Each row was made from one small tree. The marks that hang from a mark follow it in brackets, in alphabetical order. Every link used is in the known rows. Write each row's tree.
Known rows
P(C(R X)): -.04  .23  .00 -.08 -.04 -.09 -.04  .10  .26 -.05 -.20 -.05  .03  .00 -.18  .06  .14 -.20  .04 -.16 -.14  .16  .03  .13  .07 -.01 -.34 -.03  .03 -.03  .00  .15 -.02  .12 -.14 -.07 -.06 -.24 -.04  .14  .01  .10 -.20  .23  .23 -.23  .10  .00  .09 -.11
X(V(P(C))): -.10 -.26  .04  .15  .12 -.04  .15 -.06 -.16  .40  .01  .07  .09  .12  .13  .23 -.28  .14 -.10  .02 -.19 -.17 -.19 -.21 -.09 -.13 -.12  .12 -.16  .25 -.06  .01  .13 -.13  .09 -.05 -.05  .23  .22  .06  .28 -.05 -.20 -.05 -.06  .05  .10  .10  .14  .14
P(C(R)): -.04  .22  .03 -.09  .11 -.10  .03  .00  .20 -.06  .02 -.03  .00 -.07 -.08  .17  .03 -.03  .03 -.06 -.23 -.02 -.06  .15  .18 -.13 -.30  .03  .08  .06  .09  .11  .06  .06 -.16  .06 -.11 -.16  .15  .13 -.01  .09 -.18  .20  .17 -.20 -.09 -.04  .03  .07
C(R X(G V)): -.04  .11 -.05  .06 -.17 -.11 -.06  .05 -.12 -.10 -.22 -.16  .04  .20 -.17 -.08 -.02 -.23  .13 -.33  .11  .24 -.07 -.28 -.32  .15 -.18 -.07 -.29  .01 -.08  .19  .12  .13  .06 -.17  .01 -.18 -.27 -.03 -.12  .13  .18  .30 -.05  .03  .29 -.06  .06 -.60
S(C(P X)):  .24  .21  .19  .01  .17 -.14 -.10  .09  .30 -.15 -.08  .10  .14  .03 -.11 -.12  .30 -.38  .10 -.08  .25  .04  .27  .13  .05  .08  .25 -.21  .27 -.19 -.17 -.33 -.26  .00 -.18 -.17  .08 -.04 -.16 -.12 -.23 -.02 -.12 -.06 -.06 -.13 -.15 -.08 -.06 -.17
S(C(R) P):  .13  .12  .07 -.19  .03 -.16 -.31 -.21  .38  .24 -.10 -.03  .02 -.05 -.05  .14  .16 -.08  .17 -.08  .01 -.15  .09  .13  .10  .02  .10  .34  .19  .06 -.06 -.18  .08 -.19 -.06  .04 -.02 -.08 -.03  .15 -.33 -.11  .03 -.18 -.20  .22 -.31 -.25 -.06  .04
X(G V(P)): -.04 -.31  .05  .34  .15  .00  .15 -.12 -.41  .22  .16 -.08  .05  .19  .25  .20 -.40  .27 -.04  .03  .05 -.32 -.24 -.33 -.23 -.12  .09  .06 -.37  .35 -.06 -.04  .14 -.16  .24  .09  .05  .26  .18 -.09  .07  .01  .16  .09 -.29  .24  .16 -.01  .00 -.10
P(C(R(X(G V)))): -.09  .21 -.06 -.07 -.05  .02  .01 -.02  .01 -.14 -.07 -.07 -.11 -.12  .02  .22 -.06  .22  .04 -.03 -.22 -.08  .05  .08  .13 -.17 -.22  .01 -.06  .05  .19  .16  .02  .11 -.03  .13 -.12 -.04  .09  .11 -.01  .01  .08  .18  .13 -.10 -.07 -.10 -.05 -.04
R(C(X(G V(P)))):  .04 -.19 -.15  .01 -.10  .08 -.02 -.03 -.27  .12  .01 -.04  .02  .03  .03 -.08 -.15  .14 -.13  .04  .17 -.01 -.04 -.11 -.18  .06  .17 -.08 -.14 -.04  .00 -.04  .11 -.13  .26  .02  .03  .11  .13 -.09  .19 -.03  .10  .07 -.13  .08  .00 -.03  .07  .24
R(C(P)):  .03 -.13 -.09 -.15  .10  .04  .03  .04  .03 -.11  .26  .16 -.06 -.19 -.03 -.24  .12  .05 -.19  .20  .12 -.05  .02  .12  .12  .01  .25 -.15  .29 -.13  .07 -.10  .06 -.14 -.04  .10  .02  .11  .23 -.20  .00  .02 -.01 -.10 -.01 -.10 -.21 -.01 -.13  .41
S(C(R) V):  .24  .41  .17 -.19  .22 -.16 -.22 -.18 -.04  .01 -.03 -.20  .07  .03 -.02  .19  .08 -.35  .06 -.22  .19  .01  .07 -.08  .21  .05  .04  .06  .25 -.20 -.11 -.05  .22  .10 -.26 -.07  .09 -.41 -.24 -.05 -.20 -.12 -.04 -.09  .00 -.12 -.36 -.20  .44  .00
C(R X):  .03  .28  .02 -.13 -.12 -.11 -.12  .02  .18 -.04 -.06 -.02  .09  .01 -.18 -.18  .17 -.46  .06 -.26 -.01  .42 -.03 -.02 -.08  .16 -.18  .05  .03 -.08 -.13  .14  .04  .15 -.18 -.15 -.06 -.39 -.24  .10 -.06  .13 -.06  .03  .08 -.13  .08  .04  .10 -.33
X(G V(P(C(R)))): -.14 -.23 -.02  .29  .11 -.03  .10 -.08 -.32  .15 -.02 -.16  .00  .18  .13  .31 -.39  .32  .00  .00 -.02 -.39 -.27 -.27 -.20 -.14 -.15  .05 -.38  .34  .07  .08  .13 -.10  .26  .03  .04  .20  .12 -.02  .03  .05  .05  .29 -.21  .19  .22 -.11  .03 -.11
P(C(R X(G V))): -.10  .10 -.02  .04 -.06 -.11  .03  .12  .04 -.14 -.29 -.14 -.01  .14 -.16  .12  .01 -.02  .08 -.22 -.05  .03  .01 -.01 -.09 -.02 -.33 -.11 -.20  .04  .05  .15  .05  .10  .02 -.04 -.05 -.10 -.06  .09 -.02  .06 -.02  .40  .13 -.09  .22 -.05  .08 -.27
P(C):  .03  .09  .12  .03  .19 -.04  .12 -.01  .17  .00  .14  .04  .03 -.04  .05  .16 -.01  .05 -.04  .04 -.23 -.09 -.01  .17  .25 -.14 -.09 -.03  .06  .08 -.04 -.05  .03  .04 -.20  .15 -.11  .01  .31  .10  .10  .01 -.12  .03  .13 -.16 -.12  .07  .00  .23
P(C(X)):  .06  .10  .11  .04  .03 -.05  .06  .08  .21 -.01 -.07 -.03  .08  .04 -.09  .06  .10 -.13  .00 -.05 -.13  .10  .01  .19  .15 -.05 -.17 -.10  .03 -.01 -.12 -.04 -.04  .08 -.17  .02 -.06 -.05  .12  .13  .14 -.02 -.18  .05  .19 -.17  .04  .13  .08  .09
V(P(C)): -.04 -.11  .06  .11  .23  .02  .07 -.07  .08  .34  .20  .09  .12 -.07  .21  .25 -.20  .08 -.12  .24 -.22 -.19 -.25  .15  .17 -.18 -.11  .23  .10  .21 -.07 -.03 -.12 -.06  .05  .02 -.09  .09  .19  .13  .23  .02 -.38 -.11  .03 -.01 -.07  .09  .16  .46
V(P):  .05 -.11  .10  .12  .23  .06  .07 -.17  .00  .40  .38  .13  .16 -.09  .28  .09 -.20 -.06 -.12  .23 -.16 -.07 -.28  .03  .11 -.06  .04  .27  .14  .22 -.16 -.10 -.07 -.08  .00  .04 -.09  .02  .16  .08  .23  .01 -.24 -.27 -.03  .03 -.11  .13  .15  .40

Write each row's tree
 .02 -.19  .06  .27 -.06 -.02  .04  .00 -.20  .15 -.05 -.11  .13  .25  .06 -.02 -.16 -.10 -.02 -.08  .13  .04 -.08 -.22 -.24  .10  .03 -.05 -.31  .11 -.20 -.05 -.02  .02  .12 -.10  .07  .05 -.06 -.04  .11 -.03  .06  .03 -.15  .16  .28  .10  .09 -.23
C(X(G V(P)))
 .04 -.15 -.08 -.06 -.03  .06 -.02  .13 -.04 -.23  .08  .03 -.05 -.06 -.10 -.31  .16 -.01 -.09  .15  .28 -.02  .08  .13 -.02  .14  .27 -.27  .14 -.16  .02 -.09 -.03 -.06  .04  .03  .11  .08  .04 -.22 -.01  .03  .08  .06 -.01 -.03  .01 -.02 -.12  .20
R(C(P X(G)))
 .03 -.15  .08  .14 -.05 -.04  .07  .01 -.05  .29 -.03  .06  .19  .19  .02 -.07 -.06 -.22 -.04 -.12  .01  .23 -.08 -.20 -.18  .11  .00  .03 -.16  .05 -.26 -.06  .02 -.01  .03 -.17 -.01 -.01 -.08  .04  .24 -.04 -.13 -.15 -.06  .05  .20  .20  .22 -.14
C(X(V(P)))
-.04 -.16 -.18 -.09 -.17  .26  .03  .02 -.39 -.28  .10  .03 -.29 -.16  .13 -.10 -.08  .60 -.08  .23  .12 -.16  .25 -.03  .02 -.06  .37 -.16 -.01 -.18  .30 -.02 -.03 -.03  .21  .21  .09  .30  .14 -.21 -.05 -.13  .43 -.12 -.08  .10 -.18 -.08 -.30  .21
R(C(P) X(G V))
 .01 -.02  .01  .10 -.06  .23  .12 -.13 -.37  .05  .13 -.05 -.15 -.07  .33  .21 -.31  .48  .00  .14 -.16 -.19  .03 -.06  .04 -.18  .12  .11 -.22  .12  .13 -.03 -.10  .06  .16  .21 -.05  .19  .09  .03  .13 -.15  .28 -.17 -.04  .16 -.12  .05 -.08  .08
R(X(G V(P(C))))
-.08 -.02  .00  .04  .20 -.01  .01 -.08  .10  .28  .13  .07  .11 -.14  .13  .22 -.16  .01 -.07  .19 -.25 -.20 -.27  .12  .12 -.15 -.28  .30  .08  .17  .05  .09 -.10 -.05  .04 -.02 -.11 -.04  .09  .16  .17  .08 -.41 -.01  .07 -.05 -.04  .01  .17  .30
V(P(C(R)))
-.01  .01  .05 -.03 -.06  .21  .07 -.13 -.21  .20  .12  .09 -.09 -.15  .29  .15 -.24  .36 -.06  .10 -.30  .02  .07 -.04  .13 -.16  .09  .20 -.05  .03  .11 -.01 -.09  .04  .05  .13 -.11  .14  .09  .12  .22 -.19  .07 -.36  .05  .09 -.17  .17 -.03  .19
R(X(V(P(C))))
 .09  .13  .00 -.22 -.09 -.06 -.28 -.24  .23  .22 -.20  .01 -.09 -.04  .01  .17  .09  .10  .20 -.08 -.06 -.13  .20  .08  .08 -.02  .10  .38  .11  .01  .05 -.16  .01 -.19  .04  .04 -.06  .00 -.07  .17 -.34 -.18  .17 -.27 -.17  .29 -.28 -.24 -.11  .02
S(C(R(X(V))) P)
-.08  .05  .01  .05 -.07 -.09 -.04  .27  .22 -.48 -.11 -.06  .02  .05 -.34 -.31  .37 -.40  .18 -.12  .23  .15  .02  .08 -.08  .24 -.10 -.23  .11 -.15 -.02  .16 -.15  .16 -.15 -.17  .16 -.21 -.42 -.15 -.37  .22 -.01  .24  .08 -.06  .30 -.07 -.16 -.57
C(P R X(G))
-.05 -.23  .10  .11 -.02 -.11  .13  .28  .11 -.13 -.12  .12  .08  .16 -.22 -.34  .31 -.34  .03 -.10  .17  .21  .11 -.09 -.13  .19  .07 -.29  .04 -.14 -.22 -.06 -.07  .02 -.17 -.22  .13  .12 -.17 -.15  .00  .03 -.09 -.13  .01 -.02  .32  .19 -.07 -.36
C(P X(V))
 .04 -.12 -.08 -.16 -.02  .03 -.01  .13  .07 -.14  .07  .11  .00 -.08 -.13 -.32  .25 -.10 -.12  .11  .22  .13  .09  .14  .02  .13  .24 -.23  .25 -.21 -.01 -.08 -.04 -.08 -.02 -.03  .09  .06  .05 -.17  .03  .03 -.04 -.11  .03 -.11 -.06  .04 -.05  .29
R(C(P X))
-.10  .20 -.04 -.19 -.03  .07 -.04  .06  .20 -.36  .12  .18 -.16 -.30 -.09 -.21  .26 -.10  .06  .06 -.06  .13  .10  .12  .18  .04 -.02  .03  .33 -.15  .18  .14 -.17  .13 -.23  .02  .01 -.19 -.25 -.05 -.28  .10  .03 -.19  .16 -.11 -.16  .00 -.24 -.17
C(P R(X))
 .26  .00  .17 -.06 -.02 -.11 -.27 -.13  .37  .25 -.19 -.04  .06  .12 -.04  .02  .25 -.21  .16 -.11  .11 -.04  .19  .19  .08  .09  .22  .21  .13 -.01 -.27 -.36 -.07 -.16 -.07  .01  .03 -.02 -.05  .15 -.20 -.25  .00 -.29 -.18  .26 -.18 -.08 -.01  .09
S(C(X) P)
-.04 -.25 -.13 -.02 -.08  .05  .04  .16 -.12 -.19 -.03  .03 -.07  .06 -.14 -.28  .12  .06 -.11  .06  .26  .01  .07 -.04 -.17  .11  .22 -.28  .02 -.14  .03 -.06  .05 -.11  .12 -.03  .12  .18  .05 -.22 -.02  .02  .13  .11 -.07  .01  .12 -.02 -.11  .06
R(C(P X(G V)))
-.16  .08 -.05 -.07 -.06  .03  .00  .10  .01 -.41  .04  .05 -.20 -.15 -.10 -.11  .13  .06  .10  .02  .02 -.02  .10 -.03  .01  .03 -.01 -.08  .08 -.07  .24  .20 -.07  .10 -.12  .02  .05 -.02 -.28 -.14 -.33  .07  .18 -.02  .06  .01  .02 -.10 -.29 -.37
C(P R(X(G V)))
-.06  .03 -.04  .07  .09  .10 -.01 -.09  .01  .18  .09 -.03  .03 -.12  .21  .28 -.21  .20 -.04  .25 -.25 -.24 -.19  .14  .13 -.17 -.19  .26  .01  .16  .11  .09 -.16  .03  .10  .10 -.06 -.01  .05  .15  .13  .06 -.23 -.01  .06  .01 -.04 -.01  .08  .31
V(P(C(R(X(G)))))
-.05  .30 -.04 -.18 -.02  .03  .00 -.03  .18 -.11  .00 -.02 -.11 -.19  .02  .18  .00  .07  .03 -.03 -.31  .02  .07  .20  .21 -.16 -.22  .10  .10 -.03  .17  .14 -.02  .15 -.16  .12 -.14 -.14  .11  .17  .00 -.01 -.08  .07  .24 -.18 -.17 -.03 -.03  .10
P(C(R(X)))
-.04  .24 -.04 -.10 -.12  .07 -.06 -.16 -.15 -.14  .10 -.05 -.14 -.09  .08  .05 -.13  .14  .08 -.09 -.10  .11  .01 -.12 -.01 -.08 -.04  .14 -.09  .02  .17  .15  .10  .13 -.01  .12 -.11 -.19 -.10  .03 -.14  .02  .32 -.01  .00  .02 -.13 -.05 -.11 -.24
C(R(X(G V)))
-.02 -.21 -.13 -.10 -.08  .03  .02  .14 -.05 -.08 -.04  .12  .01  .00 -.14 -.32  .18 -.01 -.14  .04  .20  .11  .10 -.04 -.11  .14  .20 -.26  .12 -.19  .00 -.05  .09 -.11  .06 -.10  .13  .15  .05 -.16  .10  .01 -.01 -.04 -.02 -.06  .07  .04 -.03  .17
R(C(P X(V)))
 .02 -.15 -.14 -.10 -.08  .07 -.03 -.04 -.15  .25 -.03  .08  .07  .01  .03 -.11 -.05  .04 -.17  .03  .11  .10 -.06 -.12 -.15  .06  .16 -.01 -.02 -.05 -.04 -.07  .11 -.15  .18 -.04 -.02  .05  .15 -.03  .23 -.04 -.05 -.06 -.07  .00 -.06  .06  .13  .33
R(C(X(V(P))))
-.05 -.26  .09  .24 -.03 -.06  .14  .30 -.04 -.29 -.10 -.01  .03  .26 -.22 -.30  .21 -.19  .07 -.10  .29  .04  .09 -.13 -.14  .21  .13 -.38 -.11 -.08 -.17 -.06 -.06  .04 -.08 -.13  .20  .15 -.19 -.25 -.12  .03  .06  .07 -.08  .08  .40  .12 -.13 -.48
C(P X(G V))
-.02 -.11 -.24 -.08 -.20  .34  .00 -.18 -.51  .08  .15 -.05 -.24 -.16  .34  .11 -.33  .67 -.14  .26  .00 -.19  .06 -.08 -.05 -.13  .29  .11 -.15 -.04  .31 -.03 -.01 -.08  .38  .24 -.02  .26  .16 -.07  .17 -.15  .39 -.16 -.13  .18 -.24 -.05 -.10  .43
R(C X(G V(P)))
-.01  .01  .10  .05 -.01 -.07  .12  .11  .09  .04 -.18 -.01  .09  .12 -.08  .09  .04 -.06 -.02 -.12 -.12  .09  .04  .01  .02 -.04 -.17 -.11 -.12  .03 -.10 -.02  .03  .04 -.11 -.05 -.03  .02  .14  .13  .16 -.03 -.13  .13  .14 -.12  .15  .13  .10 -.02
P(C(X(V)))
 .07  .21  .01  .02 -.11 -.08 -.11  .02  .03 -.18 -.06 -.18  .03  .08 -.14 -.14  .11 -.32  .14 -.25  .12  .27 -.05 -.04 -.12  .16 -.14 -.04 -.12 -.02 -.10  .15  .02  .17 -.05 -.08  .02 -.34 -.28  .00 -.17  .13  .09  .23  .03 -.03  .13 -.05  .00 -.46
C(R X(G))
